Every row comes from one small tree of marks. The marks that hang from a mark follow it in brackets, in alphabetical order. Every link used is in the known rows. Which tree was each row made from?
Known rows
A[H]: [ -2.0  -4.9  -7.3   0.3   6.4   3.1  15.9  -8.0   2.8  -8.8   7.8   2.4
  -1.9  -3.0  -5.9  -4.7   3.2 -11.4   1.2   0.2  22.1   2.8   4.1]
D[X]: [  7.5  -8.8  -1.3   4.0  -8.4 -10.2   1.9   4.7  -3.0  -8.6   9.7  -2.2
  -0.3   4.6  -8.6   0.8   0.8   2.2  13.0  -1.5   4.5  17.8  -1.9]
J[X]: [ 17.1 -13.3  -0.8  20.5   3.2  -4.5   5.0 -13.1  -0.1  -1.0   2.2  -0.3
   1.4  -3.2   9.8  -5.0   2.9  -1.1   1.9   2.5   3.7 -15.7  -0.8]
J[X[H Q]]: [ 14.7 -12.1   5.1  21.4  -3.8  -2.8  20.6 -21.1   7.7  -3.7   2.3   2.5
 -49.7  -0.8 -11.3   1.0  -1.3  -5.1  -4.9   6.2  14.2 -16.9   1.0]
X[H[A] N Q]: [  6.5   8.9   4.3 -12.4  -9.9   0.7   6.0  -8.7  16.0   3.7  11.8  -7.8
 -45.7   4.6 -21.6 -23.8   6.0   2.2  -0.6  -0.8  12.0   0.6   7.7]
X[H[A] J N[Q]]: [ -2.6  -0.1   3.9  -0.3  -2.1 -11.4   4.8  -7.9   6.2  -8.5  -1.3  -2.3
 -59.3   7.6 -38.2 -45.6   4.0 -14.7  -2.2   2.5  14.0  23.7   4.6]
J[X[H]]: [ 15.9 -13.7   5.5  17.1   2.8  -1.7  18.9 -16.3  -1.6  -5.5  -8.3   3.5
 -18.8   2.9 -16.9  -2.5   4.6  -4.0  12.0   3.9  12.6 -18.2   2.3]
D[X[H N[J Q]]]: [ -0.6 -11.2  -6.6  16.1   6.8 -20.9  -1.6  -5.4   1.6 -26.2  -7.9  -9.6
 -28.1   7.2 -49.3 -29.0  29.6 -45.6  16.1 -15.0  19.9  21.5   3.8]
N[Q X]: [ 12.1 -15.3 -10.0   2.5  11.2 -10.0  -5.5  -6.3  -1.2 -15.5  -7.9  -5.9
 -11.4  -1.5  -5.2 -12.9  -8.9 -16.6 -13.5  -5.2   3.1  20.6   5.6]
N[D Q]: [-41.1  -1.5 -10.3  24.5  15.3 -25.9  -2.9  -3.8  -1.8 -10.3 -10.5  -5.9
  -3.5  -0.4  -5.8 -11.5 -16.0 -14.6 -19.7   0.3  16.5   8.0   4.9]
N[D Q X]: [-19.5 -13.0 -16.5  13.1  16.4 -26.1  -7.8  -5.6  -2.2 -13.0  -8.3  -7.5
  -5.1  -4.6  -1.0 -14.6 -18.0 -14.1 -26.8   0.0  11.3  18.9   8.6]
D[N[Q] X[H]]: [ -4.6 -14.9  -1.2  16.7  -6.6  -3.6   6.0  -6.3  -6.6 -27.6 -12.6  -5.8
 -29.9  13.6 -45.5 -35.3  13.1 -20.0   8.0  -3.0  22.0  18.0   4.1]
N[D X[Q]]: [ -9.1  -6.0 -12.0   0.7   3.1 -17.3  -4.1  -6.6   6.5  -2.9   7.7  -7.9
 -25.7  -6.6  15.3   0.1 -19.3   4.3 -33.9   4.4   5.5   5.9   3.3]
D[N[J[X]]]: [ 18.9 -14.6  -7.6  24.4   9.1   7.9  -3.4 -11.5  -7.4 -15.7  -3.4 -14.3
  -8.5  -3.1   7.7 -26.0  17.5 -27.4  -8.0  -0.9   1.9 -33.1   2.2]
J[X[H[A] N Q]]: [ 26.1  -3.9   3.3   7.8  -6.4  -2.5  11.0 -20.7  14.6   3.1  14.4  -9.3
 -45.3   1.9 -12.9 -23.5   4.0   3.5   4.5   1.4  13.6 -16.8   8.2]
J[X[Q]]: [ 18.2 -12.3  -0.4  22.1  -1.0  -5.2  10.1 -14.1  10.0   2.0  12.6  -1.1
 -30.2  -7.3  14.9   3.2  -5.9  -3.7 -12.9   5.4   6.1 -19.2   2.4]
N[D J[X[H]] Q]: [-23.3 -16.5 -12.6  46.1  26.5 -28.7  10.9 -17.6  -7.0 -24.6 -22.0  -5.1
 -30.8  -0.6 -22.7 -20.7  -7.1 -44.7 -15.0  -4.2  27.0 -18.9   8.5]
N[D[X[H J]] Q]: [-35.5 -12.4  -6.0  24.7   0.0 -37.9  12.2  -1.5  -7.5 -20.1  -8.6   5.4
 -60.0  10.2 -42.6 -23.5  -9.6 -13.2 -10.1   6.7  26.2  33.5   0.1]
H[A]: [ 12.1   4.6   0.4 -10.4   0.0   1.7  -1.0   1.4  -0.4   2.4  10.6  -6.8
   0.6   4.6   2.3 -12.8 -22.0   5.3  -0.7  -0.3  -2.2  -1.6   6.3]
D[X[H N[Q]]]: [ -2.5 -11.7  -0.1  13.7  -3.5 -16.9   1.6  -5.9   2.9 -18.4  -5.0  -2.2
 -21.3   9.8 -49.0 -27.3  28.8 -21.8  19.5  -9.0  21.9  33.1   1.6]
X[H J N Q]: [ -3.5   2.2   6.9  -2.5 -14.6  -4.6  11.5  -7.3  17.7   4.7   2.1   8.0
 -80.6   2.0 -23.5 -15.8  27.2  -1.7  -9.5   5.9  10.2  12.5  -5.9]
D[X[H]]: [  6.6  -9.5   3.7   2.3 -11.3  -6.7  14.0  -0.4  -5.2  -9.1  -1.6   4.4
 -19.3  10.7 -36.1  -3.5   5.9  -1.2  20.9  -0.4  12.9  16.1  -0.2]
N[J]: [  1.4   0.6  -6.0   4.3   7.8  -1.1  -3.6   2.4  -3.2 -10.6  -3.6  -6.2
  -6.6  -1.1   0.5  -3.1  -2.3 -25.1  -1.9  -6.7  -4.2  -9.9   2.9]
N[D Q X[H[A]]]: [ -7.6 -11.3  -9.1  -1.9  14.1 -23.5   5.1 -10.9  -3.3 -15.3  -8.2  -9.1
 -28.9   7.9 -25.2 -28.5 -35.6 -11.7 -18.6  -0.7  19.4  14.8  16.0]

Which tree is each row?
[ 13.8 -15.3 -12.9   4.7  19.5 -10.6  -9.0  -5.1  -4.7 -26.4 -10.0 -11.2
 -17.4  -4.1  -4.3 -16.0  -8.2 -42.8 -17.6 -10.3  -0.1  12.9   8.1]
N[J Q X]
[ 10.7 -20.9  -0.5  -0.2   4.0 -12.4  13.9  -7.8  -5.9 -19.9 -14.6   7.4
 -66.0   5.0 -32.3 -20.5  -3.9 -18.9 -15.8   4.2  10.0  32.5   0.7]
N[Q X[H J]]
[ 22.5 -11.3   1.1 -10.6  -5.9  11.4   9.2 -16.1   3.9 -12.2  -5.7  -7.7
 -56.4   3.8 -13.8 -18.3  11.1  -5.3 -18.4   2.1   8.3  -2.3   2.4]
D[N[X[H Q]]]
[ -1.5   4.2   0.2   2.3   0.2  -1.4   5.0  -5.3  11.1  -9.5  -2.3  -5.0
 -49.5   1.0 -25.6 -13.0  26.1 -30.3  -6.2  -6.9   9.1  -7.5   1.0]
X[H N[J] Q]
[-20.5 -14.9 -17.6  49.4  27.9 -31.6  -3.4 -10.9  -3.2 -22.3 -10.0 -10.1
  -6.8  -8.7  -0.4 -17.7 -12.3 -40.5 -22.6  -4.9  17.7 -18.4   8.1]
N[D J[X] Q]
[ 12.0 -18.6  -2.0   0.1   0.3   1.1   5.5 -12.7  -6.7 -23.9 -15.4  -0.2
 -68.7   7.4 -31.7 -43.8  11.0 -22.2 -22.0   5.2   9.6  22.2   0.3]
D[N[Q X[H J]]]
[ 23.3  -8.1  -9.7  -6.0   5.3  -4.4  -2.6  -2.3   9.4 -13.7   6.3  -8.7
 -39.5  -6.9   9.5  -0.9  -8.8 -27.8 -26.9  -5.4  -7.1  -0.9   5.2]
N[J X[Q]]
[ 24.7 -12.6  -3.9  -9.7   7.8   0.4   7.0  -7.0  -6.0 -18.7 -11.5  -3.9
 -27.2   3.7 -19.2  -9.6   0.6 -31.0  -1.1  -6.6  -0.7   3.7   5.1]
N[J X[H]]
[ 20.6 -11.9   0.0 -14.5  -2.5  15.6   5.7 -11.4  -6.8 -13.8 -12.3  -5.1
 -26.1   7.6 -18.2 -25.9  18.5  -4.2  -2.6   2.3   6.5   2.0   2.7]
D[N[X[H]]]
[ -3.5   4.3   4.6  -1.7  -8.7   0.0   4.5  -9.0  15.9   0.8  -0.2  -0.1
 -44.1   1.4 -23.4  -8.8  27.5  -4.9  -0.6  -1.2  14.6   1.6  -0.7]
X[H N Q]
[ -5.7  -6.0  -5.0  18.5   4.8 -17.3   7.9 -16.8   4.5   2.5   5.6 -11.0
 -10.6   4.2 -14.1 -34.4   4.8   4.7   6.9   2.8  23.8 -16.1   8.5]
J[X[H[A] N[D]]]
[  9.9   9.6   1.6  -6.3  -0.8  -0.8   1.3  -7.0  13.2  -5.5   7.6 -14.1
 -53.1   2.2 -22.3 -25.4   4.5 -23.0  -3.4  -6.9   6.5 -14.0  10.6]
X[H[A] N[J] Q]
[-25.5  -8.4   1.4  14.3 -12.6 -30.2  18.9  -0.9   4.1  -9.0   5.6   6.1
 -81.2   7.1 -27.4  -7.3 -11.1   4.1 -16.7  11.4  20.4  20.7  -4.2]
N[D[X[H J Q]]]
[ 15.4  -9.0   4.9  18.4  -6.5  -3.8  11.5 -20.9  14.6   0.6   4.4   0.1
 -42.6  -1.6 -14.3 -12.5  29.9  -4.8   2.9   2.4  17.2 -14.2  -0.4]
J[X[H N Q]]
[ -1.7  -1.4   7.6  -2.2  -9.3  -2.1   8.4  -5.4   5.9   1.9  -4.2   7.0
 -47.0   7.5 -29.5 -24.3  33.6  -2.9   5.8   5.7   9.0  15.0  -3.9]
X[H J N]
[ -2.4 -10.7  -5.5  17.4  -3.8 -18.7  -9.1  -0.7   5.1 -14.2   5.0  -9.2
  -1.0   0.6 -25.8 -24.4  26.3 -15.2   9.7  -7.3  15.9  33.2  -0.2]
D[X[N[Q]]]
[  5.7  -9.0   2.3   3.9 -12.2  -9.2   4.0  -2.0   2.9  -5.7   3.5   0.5
 -13.4   8.9 -38.2 -16.3  36.2  -3.4  28.2  -6.6  13.4  22.9  -1.7]
D[X[H N]]
[-32.0   4.2 -16.9  13.0  13.5 -16.6 -13.0   1.2   6.0  -5.4  -1.6 -13.4
   6.6  -5.2  -1.0 -19.5  22.9 -22.4  -8.7  -7.7   6.6  -6.7   5.1]
X[N[D J]]
[ 15.6  -0.9   5.4  -7.4 -16.3  -8.5   8.2  -6.5  12.6  -2.7  19.7  -9.4
 -46.8  10.0 -30.0 -24.1   5.6   5.5  11.7  -1.4  13.5  16.5   7.1]
D[X[H[A] N Q]]
[-34.7   4.9   1.7   7.9  -7.7 -19.3   7.6  -7.6  15.5   2.4   2.1   5.7
 -74.5  -0.5 -21.5 -20.9  18.9  -1.3 -21.6   8.8  18.9   9.8  -4.7]
X[H J N[D] Q]
[ -2.7 -16.7  -1.7  19.7  -7.3 -10.8  -0.4  -0.7  -7.0 -22.8   0.7  -3.3
 -44.4   5.9 -22.4 -40.5  10.5 -15.1 -10.6   4.6  10.8  25.5  -5.0]
D[N[Q] X[J]]
[ 26.1  -5.8   4.3   7.4  -2.9  -1.9   8.2 -17.5   6.3   3.6   6.2  -7.5
 -15.8   4.7 -17.6 -31.8  13.4   3.9  18.6  -0.3  13.9 -14.6   7.6]
J[X[H[A] N]]
[-34.8   7.9  -1.6   6.6   0.2 -16.6   3.1 -10.5  14.1   2.8  -1.5  -3.3
 -39.8   2.1 -19.3 -14.4  17.8  -1.6 -11.6   1.8  22.6  -0.6  -0.1]
X[H N[D] Q]
[ 21.2 -10.4  -1.4 -14.0  -7.8  -5.5   3.9  -3.1   9.6  -4.4  13.7   5.7
 -66.3  -5.4   9.5  -3.7  -8.3   0.8 -30.7   8.3  -5.7  20.4  -3.3]
N[X[J Q]]
[ 17.6 -16.1  -1.2  21.3  11.9  -2.8  14.6 -14.1  -2.0 -17.5 -10.3  -1.5
 -25.8   2.0 -18.3  -8.4   6.3 -29.5   6.1  -2.8   8.7 -25.5   3.1]
N[J[X[H]]]
[-30.6   6.3  -7.8  12.2   7.2 -17.1   0.0  -8.2  10.6  -5.8  -5.0  -8.5
 -45.4  -1.6 -22.4 -15.9  18.0 -27.5 -16.3  -2.3  16.7  -9.8   5.0]
X[H N[D J] Q]
[  7.1  -8.8   2.2   5.6 -20.1  -2.2   2.3   1.3   4.6  -9.7  15.1  -1.5
 -68.2   3.2  -4.5 -24.2  11.6   1.3 -17.8   9.8   3.3  13.8  -6.8]
D[N X[J Q]]
[-12.0  -4.8   4.9   9.3  -2.8  -9.2   5.1  -7.1   3.9  -9.9 -12.1   7.5
 -56.5   5.0 -40.5 -32.5  27.3 -19.8  -4.1   4.2  15.9  23.9  -1.3]
X[H J N[Q]]
[ 15.2  -7.4   0.3  19.7  -5.2  -5.5  -2.8 -18.1  17.6   5.2  16.0  -5.1
 -23.6  -7.8   8.6 -12.5  24.9  -0.9  -6.1   2.3   8.2 -14.8  -1.3]
J[X[N Q]]
[-24.1  -6.5  -8.0  16.8   2.6 -27.2  10.6  -0.2   0.5 -18.7   1.8  -8.0
 -50.7   4.3 -25.7  -1.5 -10.0 -24.4 -10.5  -1.9  18.3   2.6   4.7]
N[D[X[H Q]] J]
[ 12.2 -18.1  -4.7   1.9   1.6 -13.8  -3.1  -4.6  -4.1 -16.7  -1.5   3.7
 -44.4  -1.2  -8.5 -19.7  -8.0 -15.7 -26.1   4.8   2.0  32.3  -0.2]
N[Q X[J]]
[  7.0   3.5   7.7 -11.6 -11.4  -2.5  18.2  -3.4   8.6  -0.4  10.8   5.4
 -88.3   8.8 -18.1 -15.9 -25.8   5.4 -16.7  10.2   5.2   3.5   5.2]
X[H[A] J Q]
[ 24.8 -12.1  -4.4  -8.8   7.8  12.9   1.0  -8.2  -7.9 -23.2 -15.9 -11.3
 -31.7   7.6 -17.2 -28.7  17.3 -29.7  -5.7  -5.6   0.0  -6.1   6.2]
D[N[J X[H]]]
[  9.8   0.5   8.6 -13.4  -7.1  -2.0  16.5  -0.8  -3.3  -2.0   2.7   3.6
 -56.8  10.1 -24.3 -22.5 -18.7   7.1  -1.3   8.7   3.5   6.7   4.3]
X[H[A] J]
[-25.8 -13.0  -7.4  40.4  13.6 -25.6   3.8 -21.8   4.6 -10.3 -13.8  -2.8
 -15.3   1.0 -26.7 -30.4  22.3 -17.3  -3.3  -0.7  31.3  -3.3   3.8]
J[X[H N[D Q]]]
[-32.2   7.1  -5.7  10.6  -0.5 -16.8  -8.6  -4.4  18.2   6.1   8.0  -9.2
 -18.9  -8.5   3.9 -11.6  13.6   4.0 -19.5   1.8  14.9  -2.6  -0.5]
X[N[D] Q]
